Each row comes from the steps of one path. Every step used is in the known rows, and no mark comes twice. Write the path behind each row, first mark first.
Known rows
mopof/lega/ruroza/silisuf: [-2.07  1.09  2.61  1.00 -0.57  0.88 -1.59 -0.04 -1.56  0.12  1.16 -3.60
 -0.70 -0.35 -3.17 -0.98 -3.66 -1.23  0.14 -0.30  1.71  0.55  0.49 -1.50
  0.41 -1.21 -2.54  0.24  3.55 -1.15  0.15  0.47 -0.97  3.90]
silisuf/mopof/mesuz/magot: [-0.63  1.35 -0.01 -1.16 -1.28  0.74 -2.86  2.02 -1.01  0.33  0.32 -2.80
 -3.17  0.96 -2.42 -0.14  1.06  4.32  1.67  2.00  1.01  1.40 -0.98  1.74
 -1.07  1.28 -1.11  1.24  3.35  0.57  2.42  0.61 -2.68  2.35]
pusav/mopof/lega/magot: [-1.36  1.54  0.38  0.61 -1.20 -1.01 -2.48  0.94 -0.25  3.59 -0.11 -2.10
 -1.22 -0.97 -1.48  1.29 -2.20  2.03 -0.22  0.78  2.01 -0.04  1.03 -0.31
 -0.02 -0.58 -2.00  1.16  2.66  0.28  3.38 -0.92 -1.04  2.26]
mesuz/mopof/lega: [ 0.70  0.88  0.77  0.42 -0.98  0.48 -1.04  0.82  0.46  3.26  0.91 -2.52
 -0.37 -1.70 -1.67 -1.34 -3.03  1.09 -0.11 -0.75  1.65  1.23  0.92  0.64
 -0.54 -0.57 -1.73  1.41 -0.81 -0.82  1.68  0.68 -2.77  3.63]
ruroza/silisuf: [-1.30  0.16  1.64  0.57 -0.25  1.42 -0.49 -0.47 -1.69 -1.03  1.09 -3.29
 -0.65  0.27 -1.07 -0.20 -0.84  0.21 -0.45 -0.27  1.90 -0.11 -0.12 -0.27
 -0.48 -0.46 -1.31 -0.19  2.67 -0.18  1.10  0.65 -0.22  0.98]
mesuz/magot/lega/ruroza/silisuf/mopof: [-1.85  2.05  2.18  0.20 -0.97 -0.17 -2.33  2.79 -0.49  0.50  0.34 -6.24
 -0.34  2.76 -5.28 -1.44 -2.15  1.33  0.19  0.45  1.41 -0.66 -0.51 -0.09
 -1.58  0.64 -1.16 -0.76  6.42 -3.51 -0.08  0.70 -1.74  1.66]
mopof/mesuz/magot: [-1.37  0.02 -0.26 -1.59 -1.07  0.96 -1.35  2.51 -2.21  0.02  1.38 -0.72
 -2.56  0.35 -2.12 -0.92  1.16  2.91  0.00  0.85  0.87  2.47 -1.21  0.96
  0.05  0.96 -1.22  1.34  2.10  0.13  2.66  1.54 -1.41  4.62]
magot/mesuz/mopof/lega/ruroza/silisuf: [-0.36  3.30  3.60  0.58 -0.48  0.36 -2.06  2.27 -0.20  2.76  1.51 -4.39
  0.40  0.75 -5.41 -1.21 -5.16 -0.38  0.01  0.39  2.27  1.22 -1.48 -0.59
 -1.23 -0.99 -0.78  2.98  2.45  0.48 -0.68  1.44 -2.94  6.39]
magot/mesuz/mopof: [ 0.81  2.18  1.12  0.14 -0.37  0.56 -0.85  2.99  1.19  2.69 -0.12 -2.02
 -0.10  0.71 -2.98 -0.11 -1.80  1.58  0.57  1.49  1.80  1.34 -1.58  1.92
 -0.90 -0.25  0.13  3.15  0.34  0.84  1.36  0.91 -1.95  2.21]
magot/mesuz/mopof/lega: [ 1.09  1.42  1.64 -0.12 -0.59  0.32 -1.03  2.21  0.86  3.81  0.75 -1.22
  0.00 -0.85 -2.84 -1.01 -3.62  1.14 -0.30  0.90  1.81  2.31 -0.42  0.67
 -0.46 -0.84 -0.58  2.97  0.07  0.01  1.13  1.32 -3.87  3.38]
magot/lega/ruroza/silisuf/mopof: [-1.80  2.33  2.53  0.70 -0.32  0.47 -1.94  1.41  0.16  0.16 -0.56 -5.88
  0.34  2.04 -3.82 -0.44 -3.73 -0.07  1.24  1.50  1.65 -1.37  0.24 -0.78
 -0.69 -0.37 -1.35 -0.18  5.46 -2.65 -0.94  0.41 -1.66 -0.67]
lega/ruroza/silisuf/mopof/mesuz/magot: [-1.76  3.22  2.01 -0.46 -1.26  0.90 -3.90  2.11 -2.03 -0.89  1.05 -5.97
 -2.66  2.69 -5.03 -0.23 -0.62  2.90  1.95  1.39  1.46  0.28 -1.95  0.42
 -1.79  1.13 -1.30  1.12  5.38  0.87  0.12  0.81 -1.75  5.36]
pusav/mopof: [-1.37  0.21  1.13  0.80 -0.25  0.60 -1.36  1.49  0.20  1.47 -1.22 -2.17
 -1.26  0.25 -0.90  1.64 -1.77  2.01  1.75  1.15  1.79 -0.05  0.07  1.73
 -0.89 -0.29 -1.52  0.93  1.15  1.07  2.51 -0.34 -0.58  0.10]
lega/ruroza: [-1.72  1.35  0.54  1.17 -0.18  0.86 -1.12  1.72  0.72  0.28 -1.04 -2.35
 -1.34  0.42 -2.84  0.24 -1.19 -0.43  2.12  1.57  1.26  0.21 -0.37  0.80
  1.26 -0.59 -2.24  0.54  2.30 -1.08  1.01 -0.65  0.74  1.93]
lega/mopof/mesuz/magot: [-1.42  1.85  0.04 -1.00 -1.36  0.47 -2.24  1.91 -0.84  1.24 -0.39 -3.12
 -2.52  1.45 -2.93 -0.02  0.52  3.24  1.42  1.06  1.19  1.21 -0.76  1.66
 -0.46  0.47 -1.25  2.02  1.82  1.55  1.30  0.56 -1.28  6.43]
mopof/lega/ruroza: [-1.40  0.64  1.07  0.92 -0.48  0.65 -1.27  1.08  0.30  1.35 -0.36 -1.35
 -1.25 -0.97 -2.82 -0.71 -2.98 -0.90  1.10  0.89  1.24  1.26  0.96 -0.37
  1.51 -1.16 -2.88  0.54  2.11 -1.78  0.90 -0.30 -1.03  3.14]
pusav/ruroza/silisuf/mopof: [-2.14  1.75  3.12  1.16 -0.24  1.06 -2.57  1.68 -0.81 -0.85  0.17 -4.93
 -1.70  1.00 -2.52  2.15 -2.20  2.57  0.55  1.50  2.60 -1.50 -0.40  0.73
 -2.09  0.71 -1.71 -0.08  4.35  0.29  0.77 -0.49 -1.26 -0.67]
pusav/ruroza/lega/mopof/mesuz: [-2.52  1.33  2.18 -1.41 -0.70  0.78 -2.54  3.21 -1.71 -0.19 -0.14 -3.13
 -1.49  1.65 -2.93  1.29 -3.16  1.71  1.40  2.18  2.97 -0.03  0.16 -0.59
  0.14 -0.57 -2.31  1.84  2.60  1.40 -2.64  1.79 -1.62  6.88]
pusav/ruroza: [-2.23  0.13  1.20  0.79  0.04  0.92 -0.84  3.12 -0.12  0.03 -0.12 -0.86
 -1.58 -0.13 -1.75  1.45 -1.48  1.49 -0.21  1.61  2.02  0.22 -0.30  1.12
  0.20  0.44 -2.19  0.32  1.82 -0.48  1.98 -0.28  0.00  0.97]

Write each row's path
[ 0.73  4.07 -0.18  0.25 -0.95 -0.78 -1.82  2.97  1.32  4.00  0.41 -2.76
 -0.11  1.03 -3.77  0.34 -0.47  2.06 -0.77  1.74  2.13  0.36 -1.80  1.02
 -0.37  0.01  0.35  3.46  2.10  0.74  2.37  0.06 -0.64  3.50]	lega/magot/mesuz/mopof
[-2.13  0.33  0.30 -0.31 -0.70 -0.22 -0.59  4.25 -0.01  1.42 -0.20 -2.05
 -0.24  1.60 -4.29 -2.00 -1.34  0.36 -0.45  0.44  0.77  1.18 -0.42  0.33
  0.78  0.25 -1.60 -0.21  3.95 -4.50  1.23  0.72 -0.52  2.99]	mesuz/magot/lega/ruroza
[-1.13  1.47  1.04 -1.68 -0.96  0.94 -1.91  0.62 -1.40  0.03 -0.20 -3.45
 -0.99  1.37 -1.90 -0.17 -1.90  0.85  2.19  1.52  2.27  0.35  0.88 -0.72
  0.61 -1.31 -1.83  1.83  2.15  1.16 -2.41  2.08 -1.73  5.69]	ruroza/lega/mopof/mesuz
[-0.96  0.79 -0.53 -0.54 -1.17 -0.53 -1.23  0.88 -1.03  0.65  1.18 -2.42
 -0.33  0.57 -1.94 -0.44  0.12  0.13 -1.26  0.53  2.28 -0.58  0.84 -1.59
  1.65 -1.01 -1.73  0.19  4.35 -2.30  0.28  0.78  0.68  2.34]	ruroza/lega/magot
[-0.48  0.79  2.51  0.70 -0.85  0.89 -2.15 -1.67 -0.97  0.34  0.78 -4.23
 -1.24 -0.73 -1.57 -0.26 -2.72  1.28  0.36  0.20  1.86 -0.26  1.44 -0.57
 -1.24 -0.69 -1.86 -0.21  3.62 -0.31  0.74  0.21 -3.09 -0.52]	ruroza/silisuf/mopof/lega
[-0.50  1.82  0.44 -0.60 -0.55  1.36 -2.56  0.64 -0.47 -0.11 -0.55 -2.29
 -2.42  0.33 -1.12  1.05 -0.38  3.09  2.72  2.90  1.19  0.63 -0.13  1.02
 -0.22  0.17 -1.38  1.56  2.33  1.64  1.52  0.48 -2.47  0.40]	silisuf/mopof/mesuz
[-2.26  2.90  2.48 -0.87 -0.27  0.97 -2.82  1.92 -1.54 -0.45  0.07 -5.37
 -0.34  2.25 -4.07 -0.46 -3.67  0.99  2.05  2.42  1.49 -0.18 -0.49 -1.51
 -0.54 -0.25 -1.28  1.14  5.48 -0.48 -1.18  1.75 -2.86  2.53]	magot/lega/ruroza/silisuf/mopof/mesuz
[-0.93  1.08 -0.62  0.48 -1.16 -0.50 -1.41  0.03 -0.27  2.31  0.72 -1.20
 -1.02 -1.51 -1.45 -0.23 -0.54  0.77 -1.42  0.48  1.55  0.52  1.25 -1.14
  1.64 -0.74 -2.08  0.56  2.87 -1.46  3.13 -0.62 -0.61  2.30]	mopof/lega/magot
[-2.65  1.05  1.83 -1.97 -1.41  0.23 -2.91  4.52 -2.28  0.33  0.74 -3.44
 -2.14  2.41 -4.46  0.27 -1.71  3.03  0.08  1.13  2.71  0.65 -0.58  0.15
 -0.65  0.44 -2.06  1.56  3.42  0.50 -1.75  1.97 -1.87  8.64]	pusav/ruroza/lega/mopof/mesuz/magot
[ 0.36  2.85 -0.52  0.58 -1.54 -0.82 -1.98  0.95  0.50  4.34  1.30 -3.61
 -0.33 -1.20 -2.36 -0.79 -1.59  1.68 -1.04 -0.57  1.95  0.28  0.70 -0.22
 -0.04 -0.32 -1.48  1.75  0.92 -0.65  2.66 -0.24 -1.55  4.67]	mesuz/mopof/lega/magot
[-1.73  0.71  1.06 -0.85 -0.30  1.23 -2.25  1.92 -1.53  0.89 -0.47 -1.54
 -1.82  0.41 -0.95  1.65 -1.84  2.99  2.37  2.11  1.65  1.12 -0.68  1.00
 -0.74 -0.04 -1.43  2.30  1.06  3.10  2.19  1.01 -1.67  3.16]	pusav/mopof/mesuz
[-2.98  1.28  1.33 -1.66 -0.78 -0.06 -2.50  5.70 -1.32  2.15 -0.14 -2.63
 -1.01  2.38 -4.69 -0.36 -2.94  2.64  1.21  1.68  1.03  1.83 -1.46  0.38
 -0.78  0.79 -1.36  1.74  3.55 -0.71  1.20  1.78 -2.08  5.88]	pusav/mopof/mesuz/magot/lega/ruroza
[-1.70  2.24  0.70 -1.38 -0.99  0.17 -2.78  4.30 -0.34  1.10 -0.43 -3.50
 -1.57  2.19 -4.86 -1.02 -1.64  2.63  1.72  2.58  0.64  1.31 -0.83  0.45
 -0.16  0.84 -1.38  1.06  5.04 -2.04  0.57  1.22 -2.89  3.51]	silisuf/mopof/mesuz/magot/lega/ruroza
[-0.09  3.29  2.14  0.23 -1.16 -0.69 -3.12 -0.23 -0.75  2.09  0.84 -3.61
 -0.85  0.34 -3.61  0.58 -1.96  1.78 -1.30  2.16  2.30 -0.23 -0.21 -1.29
 -0.66 -0.73 -0.40  1.78  6.27  0.32  1.40 -0.13 -2.92  0.47]	ruroza/silisuf/mopof/lega/magot/mesuz
[-2.43  1.41  3.72  1.10 -0.56  0.47 -2.64  0.85 -1.26  1.35  0.25 -4.68
 -0.72  0.32 -3.27  0.62 -5.06  0.13  1.35  0.04  2.29 -0.20  0.18 -0.73
 -1.29 -0.97 -2.35  0.68  2.95  0.73  0.44  0.20 -1.49  4.04]	pusav/mopof/lega/ruroza/silisuf
[-1.27  0.82  0.30 -0.45 -1.13 -0.46 -0.59  2.68  0.82  2.49 -1.22 -3.34
 -0.29  1.65 -3.01 -1.27 -1.09  1.52 -0.05  0.08  1.15  0.28  0.64  1.13
 -0.29  0.04 -1.07  0.10  2.67 -2.98  0.71  0.39 -1.31  2.40]	mesuz/magot/lega/mopof
[-3.15  1.11  1.84 -1.90 -0.74  0.64 -1.65  3.65 -3.35 -0.42  1.99 -3.87
 -0.38  2.33 -4.94 -2.29 -2.11  0.88 -0.95  0.31  1.24  1.68 -1.61 -1.57
 -0.26  0.49 -1.19  0.87  5.17 -1.89  0.01  2.72 -1.55  6.66]	mopof/mesuz/magot/lega/ruroza/silisuf
[-1.54  0.87  1.72 -2.11 -1.05  0.66 -2.27  2.24 -2.88 -0.06  1.82 -4.57
 -0.91  1.88 -3.18 -1.55 -1.20  3.49 -0.86  0.77  1.25  0.89 -0.69 -0.66
 -1.76  1.03 -0.54  0.42  5.39 -1.36  0.69  2.58 -3.76  2.45]	ruroza/silisuf/mopof/mesuz/magot/lega
[-1.70 -0.69 -0.07 -2.56 -0.75  0.61 -0.57  3.65 -2.27  0.83  1.43 -0.51
 -0.85  0.68 -2.32 -2.14 -0.38  2.33 -1.49  0.80  0.63  2.78 -0.45 -0.21
  0.43  0.68 -1.03  0.84  3.06 -2.04  1.71  2.59 -2.62  4.00]	mopof/mesuz/magot/lega
[-2.26 -0.27  0.91 -2.23 -0.82  0.10 -1.72  4.71 -2.02  2.06  0.50 -1.54
 -0.87  1.41 -2.55 -0.55 -2.02  3.77 -0.09  1.08  1.12  2.13 -0.85  0.49
 -1.16  0.85 -0.85  1.42  2.63 -0.34  2.22  2.30 -3.04  3.83]	pusav/mopof/mesuz/magot/lega
[ 0.78  3.00  0.46 -1.03 -1.25 -1.02 -1.92  3.14  0.17  3.27  1.45 -3.45
  0.80  1.66 -4.24 -0.71 -1.50  1.06 -1.31  1.23  2.89  0.24 -1.10 -0.67
  0.04 -0.81  0.04  3.01  3.19 -0.59 -0.51  1.75 -1.26  4.76]	ruroza/lega/magot/mesuz/mopof
[-1.57  1.50  0.60 -1.49 -0.46  0.69 -1.04  1.81 -0.38  1.53 -1.40 -2.38
 -0.27  1.01 -1.72 -0.31 -2.59  1.24  1.48  1.97  1.19  0.75  0.70 -0.26
  0.66 -0.87 -1.26  1.96  1.60  0.31 -0.24  1.54 -2.33  3.61]	magot/lega/mopof/mesuz
[-0.49  2.31 -0.36 -0.08 -0.49 -0.43 -1.26  2.13  0.35  2.07 -0.37 -0.58
 -0.85  0.57 -2.78  0.93  0.69  1.14 -0.98  2.80  1.72  0.68 -1.36  0.18
  1.24 -0.40 -0.27  2.33  4.21  0.03  2.74 -0.33  0.28  1.00]	lega/magot/mesuz
[ 0.41  2.99  0.57  0.25 -1.15 -0.93 -2.82  0.83  1.11  3.34 -0.41 -1.43
 -1.36 -0.38 -3.12  0.88 -1.29  2.15 -0.29  3.34  1.78  0.50  0.14 -0.19
  0.50 -0.65 -0.75  2.01  4.95 -0.31  2.31 -0.88 -2.92 -0.51]	silisuf/mopof/lega/magot/mesuz
[-0.53  0.84  1.10 -0.04 -0.93  0.38 -1.12  0.10  0.34  0.53 -0.97 -4.04
 -0.41  1.29 -1.79 -0.11 -1.89 -0.26  1.86  0.59  2.45 -0.76  1.52 -0.04
  0.59 -1.65 -2.00  0.49  2.21 -0.92 -2.23  0.83 -0.61  2.40]	ruroza/lega/mopof
[-2.19  1.03  2.20  0.16 -0.73  0.31 -1.76  2.68 -0.03  0.27 -0.96 -3.82
 -0.84  1.54 -2.97  1.31 -3.19  0.71  0.77  1.24  3.16 -1.17  0.96  0.13
 -0.05 -0.87 -2.48  0.52  2.48 -0.53 -2.33  0.35 -0.58  3.51]	pusav/ruroza/lega/mopof
[-1.62  3.47  3.17  0.48 -0.84 -0.68 -3.75  2.29 -0.87  1.98  0.89 -3.55
 -1.28  0.70 -4.64  2.01 -3.13  2.64 -1.96  2.76  3.01 -0.54 -0.81 -1.24
 -1.21  0.09 -0.97  1.80  6.85  0.64  1.23 -0.33 -2.67  1.60]	pusav/ruroza/silisuf/mopof/lega/magot/mesuz
[ 0.36  3.02  2.06  0.54 -0.62  0.05 -1.80  3.38  1.49  3.83  0.00 -2.30
 -0.07  0.06 -4.95 -0.94 -4.47 -0.01  1.00  1.55  1.66  1.91 -1.07  0.55
 -0.01 -1.00 -1.02  3.29  1.16 -0.11  0.11  0.68 -2.88  5.42]	magot/mesuz/mopof/lega/ruroza
[-3.47  1.57  2.91 -1.61 -0.69  0.15 -2.73  4.63 -3.14  0.89  1.23 -4.93
 -0.40  3.01 -5.13 -0.73 -3.61  2.26  0.25  0.49  1.68  1.00 -1.85 -0.82
 -1.90  0.68 -1.06  1.41  4.93 -0.10  0.41  2.53 -2.08  7.07]	pusav/mopof/mesuz/magot/lega/ruroza/silisuf
[-0.89  0.87  0.22 -2.13 -1.05  0.27 -2.03  3.40 -1.04  1.16  0.26 -2.09
 -1.48  1.28 -2.91 -1.34 -0.61  3.76  0.31  1.89  0.69  1.61 -0.26  0.51
 -0.68  1.06 -0.84  0.82  4.01 -1.87  1.56  1.88 -3.81  1.65]	silisuf/mopof/mesuz/magot/lega
